Known rows, with every way that one mark hangs from another:
[F A [V M]]: [-2.22  0.26 -0.25 -0.69 -2.60  0.41 -2.67 -0.95 -0.58  1.06  0.33  1.99
  1.53 -1.13 -0.10 -0.43 -1.43  1.22 -1.59  0.67  1.72 -0.04]
[V [M H [S J]]]: [-1.24 -0.26  1.48 -0.85 -2.69  1.35 -2.48 -1.98 -1.38  0.39 -1.45  1.46
  1.29  4.64 -1.08  0.74 -0.98  2.24  2.12 -0.01 -0.24 -0.87]
[F V]: [-1.27 -0.44 -0.07  0.01 -2.30 -0.39 -0.75 -0.25  0.95  0.67  1.56  0.52
  1.87 -0.19  0.13 -1.01 -1.94  0.89 -2.26 -0.26  0.92  0.66]
[A [F [S J] V]]: [-1.37 -0.75 -0.26 -2.81 -3.02 -1.18 -1.47  1.63  1.66  0.08  0.43  0.72
  0.40 -0.65 -0.44 -0.51 -3.21  0.97 -1.76 -0.02  2.50 -0.07]
[H [M S]]: [-2.18 -0.24  0.95  1.11 -2.70  1.87 -0.19 -2.92  0.16  0.64  0.00  0.75
  2.06  3.80 -1.52 -0.63 -0.91  1.36  0.79  0.60 -0.20 -0.26]
[A [F V]]: [-1.28 -1.77  0.16 -1.08 -3.25  0.34 -1.39  0.45  1.18 -0.14  1.15  0.77
  2.56 -0.40 -1.06 -0.28 -3.25  0.27 -2.67  0.66  1.66  0.09]
[Q J]: [-0.70 -0.94  0.19  1.96 -2.77 -0.08 -0.16  0.58  1.24  1.85  3.99  0.65
  0.69  2.59 -0.94 -2.46 -1.79  0.41 -0.26 -0.16  0.02  0.57]
[M H [S F] V]: [-2.27 -0.33  1.60 -0.65 -2.25  1.61 -0.01 -5.36 -1.43  1.43 -0.34 -2.69
  1.46  5.52 -0.48  1.70 -2.39  1.96  1.19 -0.38  1.18 -0.65]
[H [M V]]: [-2.06  0.71  0.89  0.86 -2.46  1.66  1.31 -4.38  0.24  1.01  0.78  0.16
  4.70  2.61 -1.53 -0.32 -1.80  1.21  0.97  0.36  0.13  0.69]
[V [M H [S [F A]]]]: [-2.34 -0.26  1.39 -0.66 -2.51  2.25 -2.93 -3.23 -2.09  0.62 -1.10  0.86
 -0.12  3.31 -0.89  1.12 -1.53  1.30  0.78  1.00  0.32 -0.77]
[M V]: [-1.49 -0.18  0.25  0.62 -2.88  0.13  1.57 -2.66 -0.03  0.96  1.57 -1.47
  3.54  2.46 -1.35 -0.07 -2.34  1.43 -0.42 -0.56  1.05  0.66]
[B [F A S [V M]]]: [-2.70  0.73 -0.63 -1.86 -1.22 -0.43 -3.00 -0.38  1.03  0.81 -0.08  2.25
 -1.30 -2.76  0.66 -0.86 -1.21  1.92 -2.70  1.31  1.21  0.42]
[F [S J]]: [-1.57  0.57 -0.56 -0.75 -2.25 -1.94  0.04  1.24  1.20  0.76  0.86 -0.14
 -1.58  1.14 -0.48 -1.11 -1.81  1.54 -0.47 -0.88  1.29  0.56]
[S [F A [V [M H]]] J]: [-1.26  1.73  0.40 -2.42 -0.90  0.22 -2.22 -0.73  0.41  1.01  0.86 -0.40
 -0.28  0.44  1.62 -0.05 -1.76  0.91 -0.13  0.26  1.63  0.15]
[S [J Q]]: [-0.38  0.43 -0.23  0.53 -1.97 -1.18  1.02  2.63  1.52  1.28  2.24 -0.43
  0.31  3.09 -1.03 -2.20 -0.28  0.85  0.52 -0.62  0.41  1.02]
[M H [S [F A V] J]]: [-2.08  0.35  0.71 -1.62 -1.26  0.36 -2.17 -1.83 -0.15  1.76 -0.26 -1.56
 -1.32  3.81  1.16  0.81 -1.41  1.95  0.46 -0.37  1.88 -1.17]
[M H V]: [-2.28 -0.18  1.08  0.49 -2.23  0.81  0.27 -4.35 -1.04  1.68  0.20 -0.75
  3.72  3.42 -1.24  1.29 -2.61  1.75  0.63 -0.52  0.71  0.41]
[V [M [S F [J Q]]]]: [-0.40  0.26  0.97 -1.14 -2.66  1.04 -1.07 -0.03 -0.42  0.07  0.33  0.05
 -0.21  3.95 -0.89 -1.06 -0.41  1.15  1.51  0.40  0.06 -0.14]
[S [F A [V [M H]]]]: [-2.23  0.76  0.55 -1.26 -1.46  1.14 -2.61 -2.10 -0.61  1.00  0.72  0.35
  0.01 -0.60  0.82  0.23 -2.22  0.33 -1.51  1.07  1.30  0.33]
[B F]: [-1.35 -0.43 -0.12  0.78 -1.08  0.15 -0.50 -0.03  2.13  0.12  1.89  0.17
  0.39  0.12 -0.41 -1.16 -1.31  1.09 -2.77  0.94 -0.67  1.04]
[V [M H [S F J]]]: [-1.12  0.17  1.65 -1.47 -2.20  1.67 -2.39 -2.28 -1.15  0.23 -1.00  0.44
  0.29  4.32 -0.40  0.69 -1.37  1.61  1.85  0.29 -0.21 -0.62]
[A F]: [-1.38 -2.01  0.17 -0.01 -3.45  0.58 -0.62  0.53  0.84 -0.33  1.35  0.33
  1.90  0.91 -2.13 -0.14 -3.20 -0.01 -2.17  0.85  1.09  0.14]

Rows:
[-0.29  1.37  1.00 -2.56 -0.99  0.31 -1.70 -0.68  0.86  0.30  1.02 -0.35
  0.54  1.03  1.53 -0.32 -1.94  0.78  0.15 -0.03  0.50  0.59] : [S [F [V [M H]]] J]
[-2.53  0.56  0.72 -0.06 -2.01  1.94 -0.89 -3.26  0.30  1.01  0.28  0.06
  0.86  2.27 -0.08 -0.58 -1.17  0.99  0.01  0.98  0.86 -0.39] : [H [M [S [F A V]]]]
[-2.78  0.95 -1.32 -0.70 -2.10 -2.09 -0.63  1.21  0.67  1.70  0.71 -0.22
 -2.64  0.38 -0.40 -0.82 -1.53  1.73 -0.85 -0.47  2.63  0.02] : [F A [S J]]
[-3.16  0.80 -0.70 -1.95 -2.68 -0.67 -3.03 -0.65 -0.81  1.30 -0.66  2.56
 -0.91 -2.16  0.05 -0.49 -1.74  1.65 -1.52  0.47  2.53 -0.05] : [F A S [V M]]
[-2.03  0.00 -0.14 -1.07 -1.44  0.69 -2.91 -0.96  0.84  0.57  0.13  1.41
  0.26 -0.63  0.50 -0.68 -0.58  2.07 -2.25  1.35  0.73 -0.27] : [B [F A [V [M S]]]]
[-1.10 -0.55  0.67 -1.10 -3.11  0.84 -2.25 -1.33 -0.50  0.12 -0.24  1.62
  2.04  1.23 -0.26 -0.50 -1.27  1.64 -0.63  0.11  0.65 -0.34] : [F [V [M S]]]
[-0.26  1.57  0.96 -2.19 -0.95  0.15 -1.21  0.74  0.72  1.03  1.34  0.03
  0.02  1.63  0.99 -1.36 -0.82  0.41  0.94  0.16  0.44  1.05] : [S [F [V [M H]]] [J Q]]
[-1.99  1.15  0.63  0.06 -1.74  1.37  0.10 -1.43  0.69  1.36  0.71 -0.57
 -0.06  4.15 -0.70 -1.37 -0.09  0.99  1.72  0.73  0.67 -0.20] : [H [M [S [F A] [J Q]]]]
[-0.07  1.14  0.16 -1.70 -0.96 -0.78 -0.14  0.71  2.15  0.39  2.54 -1.89
 -0.11  0.65  1.71 -1.31 -2.02  0.49 -1.19 -0.48  1.15  0.81] : [S [F V] J]
[-1.12  1.25 -0.44 -0.56 -1.07 -0.64  0.12  0.76  1.43  0.91  2.58 -2.43
 -1.53  1.30  0.61 -0.83 -1.77  0.43 -0.95 -0.01  1.65  0.45] : [S [F A] J]
[-1.99  0.22 -0.49 -1.24 -0.99 -1.02 -1.57  0.15  2.26  0.50  0.91  1.07
 -0.97 -2.01  0.77 -1.33 -1.59  1.64 -3.26  0.60  0.57  0.96] : [B [F S V]]
[-2.22 -0.81  1.37  0.11 -1.96  1.51 -1.42 -2.91 -0.84  0.98 -0.12 -1.30
 -0.89  4.49 -0.38  0.93 -1.97  1.10  0.04  0.21  0.34 -0.56] : [M H [S F]]
[-2.79 -0.23  0.42 -1.06 -2.62  1.13 -3.78 -2.47 -1.68  1.55 -1.28  2.01
  1.05  1.10 -0.06  0.68 -1.18  2.10 -0.32  0.52  1.74 -1.09] : [F A [V [M H S]]]
[-1.18 -0.38  0.07 -3.24 -3.28 -0.54 -2.08  2.00  0.83  0.14 -0.16  2.19
  0.62 -0.37 -1.04 -0.98 -2.29  0.87 -0.44  0.55  2.03  0.17] : [A [F [S [J Q]] [V M]]]
[-2.49  0.38  0.57 -2.17 -2.45 -0.09 -3.18 -1.73 -0.93  0.88 -1.33  3.06
  0.23 -0.78  0.06  0.07 -2.23  1.67 -0.51  0.12  0.93  0.36] : [F S [V [M H]]]
[-1.66 -0.57  1.23 -1.19 -2.70  1.29 -3.08 -2.38 -1.16  0.63 -1.17  2.08
  2.14  1.86 -0.16  0.35 -1.47  1.88  0.06  0.16  0.40 -0.52] : [F [V [M H S]]]
[-2.21 -1.10  0.63 -2.82 -3.35  0.53 -3.30 -0.67 -0.31  0.04 -1.17  2.78
  1.22 -0.92 -1.07  0.59 -3.47  0.91 -1.30  0.92  1.69 -0.16] : [A [F S [V [M H]]]]
[-2.23  1.27 -1.21 -1.71 -0.49 -1.87 -1.54  1.96  2.40  1.77  1.04  0.70
 -2.40 -1.56  1.01 -1.95 -0.35  1.99 -2.09  0.47  1.83  0.69] : [B [F A [S [J Q]] V]]
[-1.43  0.62  1.42 -1.34 -1.75  0.73  0.70 -3.12 -0.62  2.07  0.04 -3.01
  0.84  6.78 -0.28  0.58 -1.11  2.12  2.98 -0.85  1.41 -0.46] : [M H [S F [J Q]] V]
[-1.27  0.22  1.19 -1.37 -1.32  0.34 -1.32 -0.69  0.12  1.74  0.14 -1.27
 -1.15  4.80  0.64 -0.27 -0.69  1.49  1.35 -0.46  0.97 -0.42] : [M H [S [F V] [J Q]]]
[-1.37 -0.63 -0.33 -2.57 -2.98 -1.29 -1.11  2.47  1.54  0.56  0.68  0.93
  0.00 -0.23 -0.80 -1.20 -2.45  0.75 -1.28  0.14  2.48  0.20] : [A [F [S [J Q]] V]]
[-2.84  0.58 -1.09 -1.16 -0.88 -1.17 -2.09  0.06  1.86  1.23  0.70  0.97
 -1.88 -2.59  0.87 -1.12 -1.39  1.81 -3.55  0.91  1.64  0.51] : [B [F A S V]]
[-1.72  0.35  1.29 -1.43 -2.11  1.63 -2.73 -2.29 -1.47  0.64 -1.08  0.35
 -0.29  3.94 -0.36  0.94 -1.22  1.74  1.64  0.50  0.50 -0.91] : [V [M H [S [F A] J]]]
[-1.17  1.30 -0.10 -2.68 -2.33 -1.46 -1.71  1.65  0.45  1.02 -0.13  2.30
 -0.50 -0.12  0.13 -1.89 -0.75  1.63  0.55 -0.42  1.36  0.73] : [F [S [J Q]] [V M]]
[-2.87 -0.38  0.85 -0.63 -1.73  1.20 -2.44 -2.90 -0.96  1.68 -0.36 -1.01
 -1.14  2.99  0.52  1.02 -1.81  1.45 -0.63  0.27  1.62 -0.95] : [M H [S [F A V]]]
[-2.13 -0.68  1.31 -0.75 -1.82  1.27 -1.99 -2.94 -0.59  1.07 -0.27 -0.94
 -0.40  3.46  0.45  0.80 -2.00  1.32 -0.39  0.05  0.79 -0.61] : [M H [S [F V]]]
[-1.30  0.83 -0.57 -2.01 -0.63 -1.66 -1.33  1.09  2.89  0.49  1.00  0.62
 -1.17 -1.36  1.28 -1.55 -1.28  2.07 -2.34  0.12  0.80  0.84] : [B [F [S J] V]]
